Each row was made from one small tree. The marks that hang from a mark follow it in brackets, in alphabetical order. Every link used is in the known rows. Write each row's tree.
Known rows
pame(sikot(narok(melazup))): [-0.04 -0.33 -0.84  1.36  0.15 -2.80 -0.32 -1.73 -0.28  1.38 -1.18 -3.93
  1.07 -0.35 -0.62 -1.28  1.42 -0.51 -1.34  3.36 -0.30  1.30]
pame(sikot(feruz narok(melazup))): [-0.45  1.17 -0.38  1.20 -0.59 -3.30 -1.07  2.03  2.12  2.06  0.73 -2.04
  2.50 -2.18 -2.44 -3.47  2.85 -2.70 -1.83  2.00  0.34 -1.72]
pame(sikot): [ 3.78 -0.49  0.61 -3.06  5.15 -4.60  1.06 -2.70  0.19 -0.38 -6.56 -1.03
 -1.52  3.31 -1.28  2.27 -0.26  1.76 -0.87  2.71  1.23  3.52]
zisov(sikot): [ 1.87 -4.09  1.94 -2.09  4.56 -2.03 -1.20 -4.82 -2.80 -0.73 -2.81 -0.62
 -2.55  3.34  0.08  5.50 -1.64 -0.06 -0.75  1.75  3.73  2.76]
melazup(narok sikot(feruz pame)): [-5.44  0.99 -0.21 -4.65 -0.72 -0.76  1.21  0.99  3.50 -0.57 -0.51  2.04
  0.68  1.10 -3.07 -4.89 -1.25  1.56 -1.59 -0.57  0.54 -2.33]
sikot(feruz narok): [ 2.09  0.46  1.61 -2.54  0.31 -4.72 -0.40  3.39  0.60  1.50 -1.65  2.62
  0.62  3.04  0.33  1.12  3.25  0.20 -2.41 -2.41  0.66 -1.75]
zisov(narok sikot(feruz)): [ 4.01 -0.88  3.21 -0.26  4.26  2.78 -4.38 -2.53  1.90  0.84  2.46  2.90
  0.97  4.41 -2.89  2.41 -3.45  0.03 -1.88  0.28  4.71 -2.23]
zisov(narok(melazup) sikot): [ 2.40 -5.32  2.36  2.83  2.99  5.46 -4.09 -7.07 -1.61 -0.20  2.29 -0.65
 -0.48  2.34  0.34  2.17 -5.23  1.11  0.04  3.42  3.44  0.36]
momig(feruz): [ 6.59 -2.99  0.48 -2.72  4.48 -5.30  1.70  1.13 -2.73 -2.47 -5.10  1.68
 -4.41  4.91 -2.14  5.19 -1.16  3.25 -1.22 -2.41  1.43  1.74]
sikot(momig(feruz) narok pame): [ 2.12  4.48  0.15  0.87 -3.43 -1.96 -2.25  5.13 -2.20 -0.50  0.91  0.32
 -1.34  0.31  0.26  1.60  3.96  3.02 -1.54 -4.37 -3.30 -1.94]
zisov(narok(melazup(sikot(pame)))): [-1.07 -3.20 -0.43  2.24 -0.97  4.55 -2.33 -5.14 -0.57 -0.38  0.55  1.77
 -0.16  2.08  0.45 -1.80 -4.78  0.75  0.90  2.28 -0.80 -1.31]
feruz(momig): [ 6.22 -6.16 -1.61 -1.24  5.25 -4.40  3.17 -2.03 -1.81 -1.70 -6.96  3.22
 -2.81  2.32  3.14  5.89  0.05  1.03  1.08 -1.43 -0.47  7.03]
melazup(narok(sikot(pame))): [-3.92  3.33  0.73 -4.00 -0.40  1.38  3.55 -1.73  1.15 -0.56 -0.42 -1.04
  1.23 -0.15 -0.49 -2.68 -2.73  2.71  0.28  2.21  0.52  1.92]
melazup(narok sikot(pame)): [-5.26 -1.09 -0.70 -4.67  0.22 -0.50  1.36 -2.48  0.71 -0.99 -2.57  0.45
 -0.93  2.40 -0.94 -2.39 -2.68  3.67 -1.05  1.14 -0.11  0.87]
zisov(narok(melazup sikot(momig))): [ 0.34 -1.64  0.97  3.72 -0.16  5.70  0.22 -2.68 -1.29 -0.12  2.02 -2.74
  1.12 -1.85  3.96  1.13 -2.36  2.12  3.41  1.60 -0.52  1.83]
zisov(narok sikot(feruz pame)): [ 2.94  2.69  3.87  0.90  1.15  5.26 -5.36 -2.79  2.93  0.93  4.02  4.41
  2.09  2.81 -3.25 -0.42 -3.87 -0.78 -1.82 -0.03  2.81 -4.40]
narok(melazup sikot(feruz momig)): [-1.76 -0.28  0.09  1.77 -1.90  0.87  2.64  2.32 -0.14 -0.13  1.15 -2.73
 -0.28 -4.28  2.77 -0.69  2.65 -2.68  3.69 -0.60 -0.98  0.86]
melazup(narok sikot(feruz momig pame)): [-5.63  2.49 -0.22 -2.81 -2.40  0.96  0.13  2.64  3.35 -1.02  0.65 -0.21
  0.16 -1.44 -0.37 -5.15  1.22  2.71 -0.07 -2.29 -1.90 -2.38]
zisov(narok sikot(momig)): [ 3.34 -1.52  3.27  1.28  3.17  4.37 -4.81 -4.23 -0.96 -0.28  1.43 -0.80
 -0.30  2.86  1.56  4.71 -1.97  3.87  0.04  0.47  2.27  0.89]
narok(sikot): [ 0.07 -1.67  0.04 -3.16  2.81 -3.02  4.44 -1.82 -2.34 -0.20 -4.60 -1.15
 -0.97  2.64  1.14  4.88 -0.83  0.25  1.06  1.67  2.44  3.86]

Write each row's tree
[ 2.06  0.31 -2.36  4.04 -3.57  0.02  0.08  2.63  1.14  1.42  2.28  3.95
  2.00 -4.20  2.47 -2.63  3.05 -4.17  0.43 -1.94 -3.67 -0.48]
sikot(feruz(momig) narok(melazup) pame)
[ 1.85 -1.53  2.81  4.60  0.29  6.62 -5.40 -2.27  1.31 -0.21  5.52 -0.69
  1.08 -2.04  0.80 -0.37 -1.87 -0.16  1.02 -0.34  1.53 -2.18]
zisov(narok(melazup) sikot(feruz momig))
[-2.32  5.24 -0.64 -2.21 -1.25  1.23  2.97  3.66  0.10 -2.18  2.19 -2.86
 -0.80 -2.68 -2.03 -1.70 -0.37  4.50  0.52 -1.62 -1.52  0.35]
melazup(narok(sikot(momig(feruz) pame)))
[-3.41 -1.88 -0.94  0.36 -2.21 -0.15  0.32  0.04  0.35  0.10 -0.18  1.40
 -0.83 -0.68 -0.41 -3.54 -0.23 -3.85  1.06  0.14 -0.79 -2.63]
narok(melazup(sikot(feruz pame)))
[ 2.09  2.56 -2.49 -0.51  0.45 -0.76  4.65  1.98  1.78  0.71 -1.06  3.93
  1.87 -2.60  0.01  0.70  0.88 -5.14  1.72 -1.51 -0.71  2.45]
narok(sikot(feruz(momig) pame))
[ 1.63  3.64  0.34 -1.98  1.60 -5.38 -0.36  3.03  2.74  2.57 -1.91 -0.61
  3.14  1.13 -3.44 -0.79  3.86 -0.96 -3.49  0.32  1.62 -1.34]
pame(sikot(feruz narok))
[-2.06 -5.92 -1.46 -0.41  0.90 -2.70  1.18  0.11 -0.25  0.01 -2.14 -0.04
 -1.74  0.49 -0.44 -0.58 -0.11 -3.13  0.64  0.71  0.81 -0.40]
narok(melazup(sikot(feruz)))
[-3.91  5.50  1.14 -3.93 -1.58  1.57  3.19  1.51  3.75  0.07  1.72  0.93
  2.21 -1.27 -2.26 -4.92 -1.37  0.39  0.18  0.10  0.91 -1.08]
melazup(narok(sikot(feruz pame)))
[-3.01 -1.03 -1.73 -3.03  0.19 -6.21  0.34  3.99 -0.17  2.00 -1.83  0.54
  1.63  3.50 -1.14  1.10  3.14 -1.41 -3.15 -0.99  1.82 -2.50]
melazup(sikot(feruz narok))
[ 1.39 -1.49  2.69  4.04 -0.14  8.30 -5.23 -7.28 -0.58 -0.05  4.34  1.25
  0.04  0.72  0.19 -0.58 -5.83 -0.29  0.31  3.06  1.61 -1.84]
zisov(narok(melazup) sikot(pame))
[-6.35  0.23 -0.57 -2.92 -1.29  0.96  0.26 -0.45  0.69 -1.72 -1.09 -2.04
 -0.95 -0.55  1.63 -2.56  0.24  4.93  0.14 -0.40 -2.12  0.61]
melazup(narok sikot(momig pame))
[-0.06  0.90  0.90  2.80 -1.91  6.66 -0.07 -4.62  0.02  0.20  2.58  0.58
  1.29 -0.21  1.44 -1.29 -4.96 -0.28  2.42  3.41  0.18 -0.46]
zisov(narok(melazup sikot(pame)))
[-2.75  2.06  1.60  3.30 -3.99  2.89 -4.16  0.08  0.14  2.10  5.92  0.13
  2.26 -2.92 -0.83 -3.24  1.24 -5.18 -1.37  0.94  0.88 -4.73]
zisov(sikot(feruz narok(melazup) pame))
[-0.39  2.35 -1.03  3.07 -3.48  2.73  2.32  2.62 -2.54 -1.90  2.36 -3.41
 -2.20 -4.27  0.51 -0.01  0.58 -1.15  3.26 -1.04 -2.84  0.70]
narok(melazup sikot(momig(feruz) pame))
[ 0.59  0.06 -2.74  2.90 -1.69  1.68  4.30  1.40  1.61 -0.17  1.84  2.09
  1.49 -5.55  1.06 -1.85  0.44 -6.72  3.45  0.07 -1.80  1.99]
narok(melazup sikot(feruz(momig) pame))
[ 1.29  4.53 -0.68  0.15 -1.46 -0.51  2.32  3.64 -2.02 -1.29 -0.26 -1.90
 -1.75 -1.31 -0.83  2.33  1.07  0.68  1.76 -2.31 -1.85  0.71]
narok(sikot(momig(feruz) pame))
[ 4.35  1.48 -0.10  0.59  2.43  1.69  1.26  2.05 -1.44 -1.35  0.80 -1.52
 -0.33  2.19 -1.29  4.45 -1.65  4.06  0.55 -1.68  0.75  0.60]
zisov(narok(sikot(momig(feruz))))
[-3.93  0.72 -1.54 -1.89 -2.42 -3.02 -0.13  0.34 -1.47  1.65 -2.16  0.36
  0.85  2.86  0.77  0.80  1.47 -0.28 -2.39  0.89 -0.65 -0.81]
melazup(sikot(narok pame))
[-0.66 -3.93 -4.93  2.55 -0.96 -0.51  2.39  0.43  0.64 -0.18 -0.28  3.28
 -0.32 -3.06  0.59 -2.47  0.53 -5.65  1.81 -1.04 -2.23  0.94]
narok(melazup(sikot(feruz(momig) pame)))
[-3.29 -4.56 -1.49  0.44 -1.55  0.02  0.46 -3.62 -2.40 -0.49 -2.14 -0.25
 -2.47  0.39  1.50 -0.66 -1.50 -1.63  1.70  1.88 -1.34  0.57]
narok(melazup(sikot(pame)))
[-2.14 -3.55  0.63  2.07 -0.50 -0.08 -2.22 -2.68 -3.57  1.17  1.88 -3.10
  0.15 -0.20  1.31  2.15 -0.03 -2.10 -1.47  3.13  2.39  0.07]
zisov(sikot(narok(melazup)))
[ 5.77 -0.22 -0.81 -0.29  1.32 -1.69  1.34  1.15  1.97 -0.56 -2.85  6.67
 -0.43 -0.30  0.99  0.62  1.13 -2.57  0.81 -3.45 -2.28  1.93]
sikot(feruz(momig) pame)
[-0.92  0.49 -0.61  2.63 -1.33 -1.26 -1.02  0.07 -0.42  1.13 -0.37 -5.82
  0.72 -3.66  2.47 -0.93  3.82  0.82  0.40  2.31 -2.73  1.14]
pame(sikot(momig narok(melazup)))
[ 3.32  3.58 -1.78 -0.03  1.34 -5.23 -0.37  5.09 -0.97  0.13 -1.46 -4.30
 -0.38 -0.10 -3.33  2.27  4.68  3.17 -2.98 -1.13 -0.87  0.04]
pame(sikot(momig(feruz) narok))
[-0.14  5.54  2.12  0.29 -5.07 -0.64 -2.89  4.84  1.54  1.54  1.87  2.24
  1.39 -0.96  2.66 -1.24  5.65  0.65 -0.14 -4.39 -3.28 -3.22]
sikot(feruz momig narok pame)
[ 0.35 -1.79  0.84  1.33 -1.74 -2.00 -0.90  2.34 -0.21  1.46  1.12  0.79
  0.41 -0.16  1.59 -1.28  2.35 -1.61 -0.65 -1.03 -0.04 -2.06]
sikot(feruz narok(melazup))
[-0.95  1.47 -1.01 -2.66  1.73 -0.93  4.41  4.09 -0.87 -2.15 -0.21 -4.45
 -1.39 -1.07 -1.72  0.63 -0.29  5.52  0.16 -1.36  0.40  1.70]
melazup(narok(sikot(momig(feruz))))
